Each row was made from one path, in order. Every step used is in the known rows, and no mark comes twice. Write each row's path.
Known rows
mipir-sebi-kote-fabal-dide-mago: [-43  43  -2  55   6 -36 -42  -3 -54  12 -19 -14  -5 -21 -35 -31  10  18
  28 -21 -12  30   9]
muga-kote-rifugir-mipir-sebi-dide-mago: [ -3  32   0  28 -36 -15 -24   0 -25  20 -16 -26 -22  24 -38 -18  36  13
  30  14 -28   7  48]
mago-kote-fabal-dide: [-18  24  14  15  -3 -21   0 -19 -59  28 -10  11  -6 -42  16 -20   7 -12
  32  -8   6 -17   2]
muga-dide: [  0   2  -1 -14 -25  13  -8  -3   1  21 -28 -12 -13  -7  -1 -19  11 -20
  14   0  -6  -1  25]
muga-dide-mago-kote-rifugir-mipir: [ -7  28 -11  -2  -8  17 -16 -21 -19  21 -36  -5 -28  18 -18 -19  29 -12
  28  24  -9  -9  47]
mago-kote-muga-dide: [ -3   8  14 -10  -1   0  16 -10 -48  24  -3  -6 -34 -37  11  -5  19   2
  18  19  -9 -17  39]
dide-mago-kote: [-15   7  -3   7  27 -11  11 -20 -25  -7   1  14   9  15   4 -14 -13  16
 -14  16   7   2  10]
rifugir-mipir-sebi-dide: [-13  14  -1  11 -42   1 -29 -11  17  14 -16  -5 -26 -16 -46   5  24  -9
   9  15  -8   6  10]
sebi-kote-mago: [-20  29 -10  15   0  -3 -21 -16 -33   1 -12 -22  -7  10 -19   9 -32   0
  -9  13  11  22   3]
sebi-dide-mago-kote-muga: [-11  33   7   2  15 -30  13 -30 -66  18  29  -1  -3 -13  -8  19 -13  36
  -6  19  -7  14  50]
fabal-kote-sebi: [  0  13 -21 -27   2   6 -47   9 -52  -8 -15  14 -16   3 -13 -12  -3  -3
   5  13 -11 -10  -5]
muga-kote-sebi-dide-mago: [ -4  39  -2  -6 -17 -29 -25 -13 -62  11  -5 -25  -3  31  -9 -26 -17   7
 -10  16 -15   1  58]
kote-rifugir: [ 12   8   6   2   3  -1 -13  15 -13   6   8 -18  -5  -4  -1   3   9  12
  17  -6 -14  -1   9]
rifugir-kote-muga: [ -3  16  -1  23   0  -7   0   2 -53   5  38  14 -35 -20 -13  31   6  20
  36 -17 -11  -2  20]
sebi-dide-mago-kote-fabal: [-14  38  19  19   4 -35  -9 -39 -72  23  11 -14  17  -6  -1 -13 -18  21
   3   3  14  -6  26]
dide-mago: [ -7  16  -9   7  19 -10   3  -4  -3 -15  -2   0  17  25  -8  -3 -10  17
  -6  -3  -2  25  13]
kote-fabal-dide-mago: [-19  48  -1  22   8 -30  -4  -6 -41   5 -14  -5  18  -7  -3 -13   2   4
  33 -28  -4  31  19]
rifugir-mipir-sebi-dide-mago: [-20  30  -9  18 -24  -8 -24 -15  14   0 -18  -7 -10   8 -53   2  14   8
   2  14  -9  31  25]
mipir-sebi: [ -8  -7   9  19  -1  -8  -8  20  13 -15  -4 -11  -9 -21 -12 -15  16  14
   0  -1  -8   8 -15]
rifugir-mipir-sebi-kote-mago: [-33  31 -10  36 -15   7 -34 -10  -2 -13 -31 -20 -33   3 -51   5   6  -7
   2  26   6  22  -9]
dide-mago-kote-muga: [-12  21   5  12  43 -23  27 -11 -53 -11  24   7  -5  -5   5   9  -1  38
  -4  16  -4   8  27]
mipir-sebi-dide-mago-kote-rifugir: [-10  20  11  18   2 -26 -25  -2 -38  11   7 -23  -5 -19 -21 -17   0  38
   0  11 -18  15  28]
muga-dide-mago-kote: [-13  11  -4  -6   3   3   2 -22 -23  13 -28   1  -4   7   2 -33  -2  -4
   1  15   1   1  35]
mipir-sebi-kote-rifugir: [-13   4   3  34   2  -8 -50  20 -27  12   2 -28 -28 -17 -32 -14  18  24
  12   1 -23  -4   1]

Which path is each row?
[-18  25  17  20  14 -38   4  -8 -52   1  24 -12 -12 -35 -21   3   2  49
  -6  18 -16  22  35]	mipir-sebi-dide-mago-kote-muga
[ -9  38  -5  19 -20 -10 -37   2   0   7  -9 -25 -15   5 -53   5  24  18
  18   7 -22  30  33]	kote-rifugir-mipir-sebi-dide-mago
[ 12  12  -2  13 -27  10  -5   1 -23  21 -13  -7 -31  30  -6 -10  44 -16
  40  14 -15 -33  26]	muga-kote-rifugir-mipir
[ -8  19  -7   6  -8  -1 -43   2 -45  -7  13   6 -33  -3 -18  -3 -14  -2
  14  -8  -8 -17  10]	rifugir-kote-sebi
[  5  10 -13 -10   9   1  -4   9 -59   4  11  22 -18 -13 -10  20  17  19
  28   4 -15   5   4]	fabal-kote-muga
[-15  43   5  31  -9 -36   9  -7 -67  19 -19  -4  12  12  12 -35  15  -3
  46 -22  -7   8  33]	muga-kote-fabal-dide-mago
[ -9   9   7 -12  16  -8 -19  -7 -42  -6   0  -1 -21 -14   8 -20 -11   0
 -20  28   1 -32   4]	mago-kote-sebi
[ -4   5  15   5  24 -13  24  -8 -50   5  26   7 -20 -29  12  13   9  22
   4  19  -3 -17  14]	mago-kote-muga
[-27  23 -17   2  11 -16   7 -22 -27  10 -19  30   4  -6   0 -14 -11  -2
   7   6  -6  21  22]	fabal-dide-mago-kote
[-17  26  -2 -18  11  -4 -25 -13 -44  -1 -30 -13 -17   5  -2 -42 -10  -4
 -11  25  -6  -7  42]	muga-dide-mago-kote-sebi
[-15  18   0  30  16  -2 -16   2  -8 -14 -11  -3 -23   5 -30 -16  34  22
  14  23 -12   1   6]	dide-mago-kote-rifugir-mipir-sebi
[ -2  30   0  -3  10  -8  12   3 -30   2  -6 -21 -11  -3  -8   2  14  19
  18  -2 -18  31  56]	kote-muga-dide-mago
[ -8  42 -28 -30  -6 -11 -59 -13 -67   5 -12   6   1  19 -34  -7 -27  10
  -4  13 -15  22  31]	fabal-kote-sebi-dide-mago
[-22  31  28  36   3 -42 -17 -19 -58   7   7 -25   8 -28 -13 -29  -2  34
   3   2   6   3  11]	mipir-sebi-dide-mago-kote-fabal
[-23  -5  -1  33  -2  -6 -38   4 -13   6  -5 -10 -23 -13 -31 -18   7  14
  -4   6  -9  -3  -9]	mipir-sebi-kote
[ -8  38  -8   2 -10  -4 -22 -36 -33  29  -4  -1 -14  17 -30  10   4   5
  11  27  -6  -1  44]	sebi-dide-mago-kote-rifugir-mipir
[ -5  20  12  39 -12 -11 -23  -7 -59  11  22   1 -15 -12  -6  -2   2   4
  46 -33  10 -22  -5]	rifugir-kote-fabal
[-20  31 -22   2   3 -13   1  -6  -7   2 -22  15  12   4 -12  -3  -7  -2
  13 -13 -15  44  27]	fabal-dide-mago
[ -1  28 -23 -17   5   5 -11   1 -61  10 -18   8 -14   4 -18  -2  19  15
  35   1 -22  28  42]	fabal-kote-muga-dide-mago
[ -2  28   2  -1   4 -20 -17 -23 -50  26  11 -12   4   3  -9  -2 -17  25
   0  13  -9   7  42]	sebi-dide-mago-kote-rifugir
[-19  34 -11  13  10  -7 -18 -14 -55  25  -7 -20 -24   6 -27  -1   6  18
  14   7 -19  21  61]	sebi-kote-muga-dide-mago
[-28  34 -13  26  -1  -6 -18   1 -11   3 -31  13 -28 -14 -33 -16  37   3
  34  13 -24  20  19]	fabal-dide-mago-kote-rifugir-mipir-sebi
[-24  35   6  23   1 -21   0 -22 -34   5   9   0 -30 -21 -41  14  24  30
   6  32 -12  14  38]	rifugir-mipir-sebi-dide-mago-kote-muga
[-17  24  -2  -4  34 -17 -16 -10 -45 -21  -1  -2  -3  12   0 -22 -20  16
 -26  25   1  -7  17]	dide-mago-kote-sebi
[ -8   0   9  24  -3   7 -19   6  -4   0 -10  -1 -40 -21 -22 -13  44   5
  21  25 -10 -24  -8]	mago-kote-rifugir-mipir-sebi
[-29  39 -14 -10  19 -21 -18 -14 -49  -3 -21  14  -8  -8  -4 -24 -18  -2
  -6  16 -12  13  30]	fabal-dide-mago-kote-sebi
[ -7  28  -9  -3  -8 -18 -10 -21 -15  13   2  -9  17  16 -21   6 -23  14
  -9  -1  -4  31  37]	sebi-dide-mago
[-14  20  -3  -2   0 -18  -5 -38 -36  20   4   7  10   6 -10  -6 -27  14
 -16  18   5   9  34]	sebi-dide-mago-kote
[ -9  43  -6 -16   0 -25 -37 -13 -36  -1   1 -25   5  12 -24  -3 -30  13
 -22   9 -11  24  43]	kote-sebi-dide-mago
[ 13   5 -18 -12  -2  13 -34  14 -45  14  -6  11 -10   3 -11  -1  14   6
  33  -2 -18  -3  -4]	fabal-kote-rifugir
[  0  10   4  23 -12   8 -25  23  16  -6 -12 -17 -33 -10 -33  -2  47   4
  28   7 -19  -1  -4]	kote-rifugir-mipir-sebi
